Each row was made from one small tree. The marks that hang from a mark follow it in brackets, in the order of their numbers. Every link used is in the known rows. Write each row's tree.
In the rows, 128 means zero.
Known rows:
z270[z193[z658[z405]] z222]: [ 56 116  88 132 146  79  77  93 133 119 153 141 142 105 166 140 145 124
 143 154]
z270[z193]: [ 98  85 108 128 153  80  72  89 136 136 138 130 141  90 163 136  96 139
 147 143]
z867[z522]: [124 119 107 119 121  97  56  93 155 130 129 100 141  74 155 132 103 160
 179 132]
z195[z658[z405[z967] z898]]: [ 75 106  77 139 105  95  87 124 105 138 125  93 120  80 162  88 146 126
 226 125]
z193[z270[z222 z522] z658[z898]]: [ 63  72 131 171 102  93 114 115 110 120 113 174 141 102 171 113 177 144
 150 125]
z405[z658[z193[z270] z898] z967]: [107  84 117 147 126 116  95 121 106 113 111 142 144 103 126 102 163 156
 180  82]
z405[z658[z193 z898] z967]: [115  89 118 126 130  95  90 101 101 119 120 118 140 102 128 112 132 149
 193  97]
z193[z658]: [ 95 103 112 120 135  93  59  63 122 139 149 110 155  89 147 146  87 141
 170 148]
z195[z658[z193 z898]]: [112  90 106 134 105  89  94  92 122 125 121  91 131  66 135  92 147 141
 171 112]
z658[z193[z270[z522]] z195 z405]: [123 167 115 130 116 110 109 136 139 149 137  98 117 104 108  68 190 161
 192 114]
z193[z270[z522] z658]: [ 96 103 131 142 122  97  93 102 131 142 129 140 147 107 152 122 122 155
 169 134]
z193[z270[z522] z658[z405]]: [ 89 132 109 140 122  97  88 115 134 143 135 133 136 105 147 106 138 143
 191 142]
z270[z193[z658[z405 z898]] z222]: [ 44  85  85 155 132  89  76 100 118 122 141 161 133 100 179 135 149 104
 148 149]
z658[z195 z405[z967]]: [ 94 151  91 117 134 113  73 113 112 153 149  82 128 101 134 102 132 146
 221 138]
z193[z270[z222] z658]: [ 65  95 117 149 126  98  79  90 121 104 139 149 165  93 155 130 163 162
 133 124]
z270[z193[z658] z222 z522]: [ 76  88 126 139 138  71 110 100 132 133 128 153 139 122 170 142 132 141
 130 155]
z658[z405]: [102 130  97 118 129  72  61  91 129 130 145  91 132  73 143 113 125 145
 202 144]
z658[z195 z898]: [103  93 113 135 111 114  75  88 113 160 146 105 128  83 149  98 121 140
 192 129]
z193[z270[z222 z522]]: [ 93  93 140 153 112  72 121 125 128 113 114 143 140  91 154 101 189 184
 154 116]
z270[z193[z658[z405]] z222 z522]: [ 66 115 104 135 136  67 103 118 134 129 133 148 127 119 168 130 154 127
 155 163]
z193[z270 z658[z195 z898]]: [ 79  92 108 156 114 149  70  92 112 161 148 142 145 103 150 107 128 132
 168 121]
z405[z658[z193[z270[z222]] z898]]: [107  86 127 154 109  96 105 114 119  88 119 155 140  92 130  89 214 177
 145  72]
z195[z658[z193[z270[z222 z522]]]]: [112 111 133 143  98  79 145 136 140 103 106 115 130  88 130  71 227 187
 143  99]
z405[z658[z193[z270]] z967]: [120 114 122 125 142 111  91 117 124 109 123 123 151 111 115 107 154 177
 176  82]

Write each row's tree:
[ 82 107 123 134 133  99 116 107 133 160 144 141 128 138 161 122 142 142
 142 152] | z270[z193[z658[z195]] z222 z522]
[136 139 122 102 136 120  94 103 112 143 147  87 133 122 101 101 134 170
 200  98] | z405[z658[z193 z195] z967]
[123 125 117 109 133 124  86 104 111 158 151 100 131 124 131  98 116 171
 222 110] | z405[z658[z195] z967]
[154 142 125 101 126 111  90  86 132 148 159  83 128 110 102  91 138 176
 189  99] | z405[z658[z193 z195]]
[ 95 145  90 114 141  82  73 104 114 108 128  82 144  82 117 123 141 140
 194 131] | z658[z193 z405[z967]]
[111  94 113 132 120 129  89 109  98 161 141 119 124 119 145  93 120 151
 226 107] | z405[z658[z195 z898] z967]
[100 121  93 132 121  71  71  96 116 118 129  98 131  67 129 107 150 128
 190 123] | z658[z193 z405 z898]
[103 108 145 143 117  70 127 124 132  98 106 131 142  89 126 101 210 185
 134 105] | z658[z193[z270[z222 z522]]]
[ 93 157  91 114 126 118  57  83 125 164 172  88 133 103 133 111 109 131
 206 149] | z193[z658[z195 z405]]
[132 115 138 129 128 100 124 135 126 122 107 129 135 123 115  96 166 179
 188  88] | z405[z658[z193[z270[z522]]] z967]
[ 78 129  87 135 117 124  59  88 109 167 162 109 125 100 149 101 119 113
 211 143] | z193[z658[z195 z405 z898]]
[112 132 147 140 110 102 133 129 129 122 123 120 132 105 114  79 215 185
 147 102] | z658[z193[z270[z222 z522]] z195]
[ 88  85 113 144 123 120 100 103 122 186 141 150 118 132 169 115 100 107
 167 152] | z270[z193[z658[z195 z898]] z522]
[134  89 142 149 107  98 118 127 126 130 111 150 125 107 127  82 177 165
 183  84] | z405[z658[z193[z270[z522]] z898]]
[ 86  99 121 157 106 119 105 112 110 114 127 131 142  85 124  85 217 165
 137  89] | z658[z193[z270[z222]] z195 z898]
[ 93  82 131 140 133  58 122 116 137 124 117 146 126 107 170 120 152 158
 136 147] | z270[z193 z222 z522]
[ 93 106 126 140 125  82  96 103 129  84 125 128 160  78 123 113 201 181
 121 101] | z658[z193[z270[z222]]]
[ 81  80 122 162 111  91  98 105 114  86 112 147 152  71 136 106 205 163
 129  94] | z658[z193[z270[z222]] z898]
[ 77 153  84 116 138 127  62 100 107 159 162  88 137 116 135 118 113 124
 212 146] | z193[z658[z195 z405[z967]]]
[ 57 117  74 126 164 100  62 103 120 135 145 129 146 118 163 153  97 104
 177 156] | z270[z193[z658[z405[z967]]]]
[131 107 120 143 114 136  93 111 122 144 140 129 129 108 114  74 176 168
 182  75] | z405[z658[z193[z270] z195 z898]]
[132  94 122 124 118  85  81  85 119 125 133 117 133  89 124 103 137 152
 182  98] | z405[z658[z193 z898]]
[ 78 104 104 160 105 101  90 120 119 144 123 151 129  96 160 101 148 121
 198 136] | z193[z270[z522] z658[z405 z898]]
[ 79 121  85 137 120 117  76 117  96 157 140  99 119  96 148  94 136 121
 226 129] | z658[z195 z405[z967] z898]
[ 95 114  85 153  98 107  90 128 133 117 123 105 125  66 134  68 200 140
 178  97] | z195[z658[z193[z270] z405 z898]]
[ 93  94 120 128 145  79  94  92 139 157 134 144 136 122 167 146  83 124
 154 163] | z270[z193[z658] z522]
[ 72 104  87 140 125  88  68 109  97 130 124 110 133  79 158 118 127 119
 215 136] | z658[z405[z967] z898]
[ 64 136  75 120 158 133  67 106 122 164 160 116 135 133 151 132 102 108
 185 151] | z270[z193[z658[z195 z405[z967]]]]
[ 75 132  88 136 129 108  54  95 133 128 150 125 150  92 146 119 138 138
 180 133] | z193[z270 z658[z405]]
[ 76  83  96 145 137 129  70  83 119 174 154 143 134 117 166 127  93 105
 155 144] | z270[z193[z658[z195 z898]]]
[ 65  59 119 158 124  74 114 105 115 135 118 174 131 114 185 134 141 118
 135 150] | z270[z193[z658[z898]] z222 z522]
